Each row was made from one small tree. The marks that hang from a mark follow it in brackets, in the order of their numbers. Every link used is in the known rows. Write each row's tree.
Known rows:
j_249(j_439 j_852(j_289(j_793) j_312 j_321)): [-14   5 -70   7 -24  -4 -34  56  14   5  27 -38 -38  19 -17  29  -9   4
  30]
j_852(j_321): [ 17  -9 -52   2  -5 -17 -14  22   9  10  -9 -11   6  24 -15  37  26  23
  10]
j_439(j_289(j_793(j_249(j_852(j_321)))) j_312): [-24   3 -42  38 -40 -37 -15  37 -15  -5 -20 -11 -13  26 -25  61   6   8
  38]
j_249(j_439(j_289(j_793) j_312) j_852): [  3   1 -55  35 -29 -32 -16  76 -18   3  15 -14  -7  52  -3  31   5  -4
  50]
j_249(j_439(j_312) j_852(j_289(j_793))): [ -7  -5 -52  22 -30 -18 -44  81  -8   8  32 -30 -22  46  -1  26  -8  -2
  59]
j_289(j_793(j_249)): [-13 -13 -14  10 -10 -28 -40  31 -10  13 -15  -7  20  55 -14  36  21  -1
  16]
j_439(j_312(j_793(j_249(j_852(j_289))))): [-27 -14 -22  40 -52  -9 -42  53 -16  31   1 -11 -11  34 -34  44  16   9
  79]
j_289(j_793): [  0 -18 -30   7  -1 -20 -34  45   6  10  -7  -9  15  62  -2  29  29   8
  14]
j_289(j_793(j_249(j_439 j_852))): [-15  -6 -38  31 -14 -31 -32  58 -17  19  12 -26  13  42  -7  20   3 -14
  28]
j_439(j_289 j_312(j_793(j_249(j_852(j_321))))): [-16  -3 -40  46 -54 -20  -9  36 -19  14 -25  -5  -8  24 -39  57  27  11
  59]
j_852(j_289(j_793(j_249)) j_321(j_439(j_312))): [ -7   6 -17 -16 -20 -34 -50  32 -20 -15  -4 -13 -14  39 -36  57 -19  -2
  40]
j_321(j_439 j_793): [ 29 -18 -21  -5  13 -30 -11  47 -25  18   9   7  30  49  -4   9   2   9
  17]
j_793(j_249): [  1  -9 -20  12 -13 -28 -23  21 -14  23  -8  -1  24  32 -24  35  19   9
  25]
j_321(j_793): [ 21 -26 -30   9  -2 -21 -14  38 -14  26  -1   3  26  44   7  12  22  16
  13]
j_312(j_439 j_793(j_249)): [  1 -17 -14   9 -17   8 -23  38  -3  34  -5   3  25  64 -23  34  38  -1
  33]
j_289(j_793(j_249(j_439 j_852(j_312 j_321)))): [-17  13 -56  20 -18 -28 -29  39  -1   9  12 -26 -11  27 -32  29   3 -10
  23]
j_312(j_439 j_793(j_249(j_852(j_321)))): [-14 -13 -41  29 -23  11 -10  38   8  29  -6 -15   6  33 -26  41  30   7
  29]
j_312(j_439 j_793): [ 15 -22 -30   5  -8  17 -18  52  14  30   3   1  20  72 -10  28  46   9
  31]
j_321(j_439(j_312) j_793(j_249) j_852): [ 32   6   5  15 -13 -63 -12  62 -55  13   6  17  24  50 -19  20 -17   7
  51]
j_249(j_852): [ -3 -15 -49  35  -7 -19 -10  52   4  27  11 -11  10  25 -10  24  20  23
  31]
j_852(j_312): [ 11   0 -39   4  -5 -19 -20  32   9  24  10   7   5  39 -31  28  29  18
  29]
j_312(j_439(j_289) j_793(j_249(j_852(j_321)))): [-15  -8 -44  31 -39  12   9  37  -4  21 -15 -10   1  23 -28  52  21   9
  32]
j_793(j_249(j_439(j_289 j_312) j_852)): [  3  12 -45  41 -44 -40  -3  53 -38  15  13  -6   3  22 -26  36  -4  -4
  63]

Which tree is each row?
[  2 -12 -49  31 -44  -2 -39  79 -10  27  27 -24 -16  43 -14  23  12   2
  80] => j_249(j_439(j_312(j_793)) j_852(j_289))
[-27  -5 -47   8 -15  15 -28  68  26  20  34 -13 -26  43 -15  35   0  13
  33] => j_249(j_852(j_289(j_793) j_312(j_439)))
[ 11   1 -24   2 -32  19 -20  75  12  29  23   0 -19  51 -24  33  14  22
  55] => j_321(j_852(j_289 j_312(j_439 j_793)))
[ -9   1 -16  38 -36 -32 -12  58 -37  16  -6   8   7  44 -47  44   7  -1
  75] => j_321(j_439(j_289 j_312(j_793(j_249(j_852)))))
[ 38  11 -18  26 -45 -54   3  63 -66  13   5   6  15  37  -3  23 -14   0
  55] => j_321(j_793(j_249(j_439(j_289 j_312))) j_852)
[-20  -6 -30  13 -26   6 -10  47 -10  38  31  -1 -10  18 -19  25 -13  12
  37] => j_321(j_793(j_249(j_852(j_289 j_312(j_439)))))
[  1   1 -40  28 -18 -30 -12  47 -29  37  26  -5  10  24 -18   4  -1  -6
  36] => j_321(j_793(j_249(j_439 j_852(j_312))))
[  5  -6 -31  14 -24 -30 -23  49 -10  -3 -12   5   2  65 -10  48  24   9
  38] => j_439(j_289(j_793) j_312)
[-14  -7 -16  12 -25 -27 -22  28 -21   6 -24  -3  15  45 -15  48  14   1
  19] => j_439(j_289(j_793(j_249)))
[-23   1 -18 -16 -21   6 -41  36   6  15  15  -3 -12  51 -28  46   0   0
  27] => j_852(j_289(j_793(j_249)) j_312(j_439))
[ 25  -1 -70  31 -33 -30  11  56 -31   7  11 -12  -6  18   2  24  -2   8
  39] => j_249(j_439(j_289 j_312) j_852(j_321(j_793)))
[-22  -9 -29  14 -29  -5 -30  41 -13  17  -2 -25 -10  10 -41  42  -9   8
  47] => j_312(j_793(j_249(j_852(j_289 j_321(j_439)))))
[ -9  -5 -18   1 -19  -8 -10  37 -12   7 -10   1  15  57 -10  49  11  -3
  13] => j_312(j_439(j_289(j_793(j_249))))
[ 23  -8 -17   6  -8 -25 -33  58 -13  14   2  10  15  77 -34  29  29   1
  61] => j_321(j_439(j_312(j_793)))
[-27  -1 -27  44 -38 -39 -19  51 -24   7 -11  -1  -2  43 -22  51   9   3
  50] => j_439(j_289(j_793(j_249(j_852))) j_312)
[-13  -1 -53  25 -16 -29 -27  43  -9   7   2 -36   2  27 -12  29   1  -9
  16] => j_289(j_793(j_249(j_439 j_852(j_321))))
[-25  -2 -19  24 -14 -37 -11  53 -29   4  -5  -7  10  35 -26  41 -14  -4
  29] => j_321(j_439(j_289(j_793(j_249(j_852)))))
[-18  12 -40  26 -29  -7  14  39  -6  27  16  10  -4  18 -40  45   5  10
  37] => j_793(j_249(j_852(j_312(j_439(j_289)))))
[ 14 -17 -32   8 -24  18   1  50   2  24  -6   4  14  62 -11  40  38   9
  33] => j_312(j_439(j_289) j_793)
[  0  -7 -35  28 -41 -27 -28  60 -43  28  28 -16  -4  21  -5  17 -21  -2
  61] => j_321(j_793(j_249(j_439(j_312) j_852(j_289))))
[-31   2 -35  23 -35 -13 -27  35  -4  31  18  -9 -19   1 -42  38  -6  17
  50] => j_793(j_249(j_852(j_289 j_312)))
[ 21   3   7   4 -28 -49 -24  64 -56  11  14   7   4  33 -17  27 -36  12
  61] => j_321(j_439(j_312) j_793(j_249) j_852(j_289))
[ 22   2 -18  -4 -11 -28 -18  70 -19   9  22  -9  -2  24 -16  29 -28  25
  43] => j_321(j_439 j_852(j_289))
[ 10   8 -30   6 -29 -18 -20  59  -1  20  22  -4 -19  19 -24  33  -5  32
  47] => j_321(j_852(j_289 j_312))
[  0 -11 -16  10 -34  10  -4  36 -14  26 -15   7  20  54 -24  47  30   1
  35] => j_312(j_439(j_289) j_793(j_249))
[-28 -12 -32  28 -33 -13 -26  40 -13  30  11 -19  -5   2 -21  38  -8  18
  43] => j_793(j_249(j_852(j_289)))
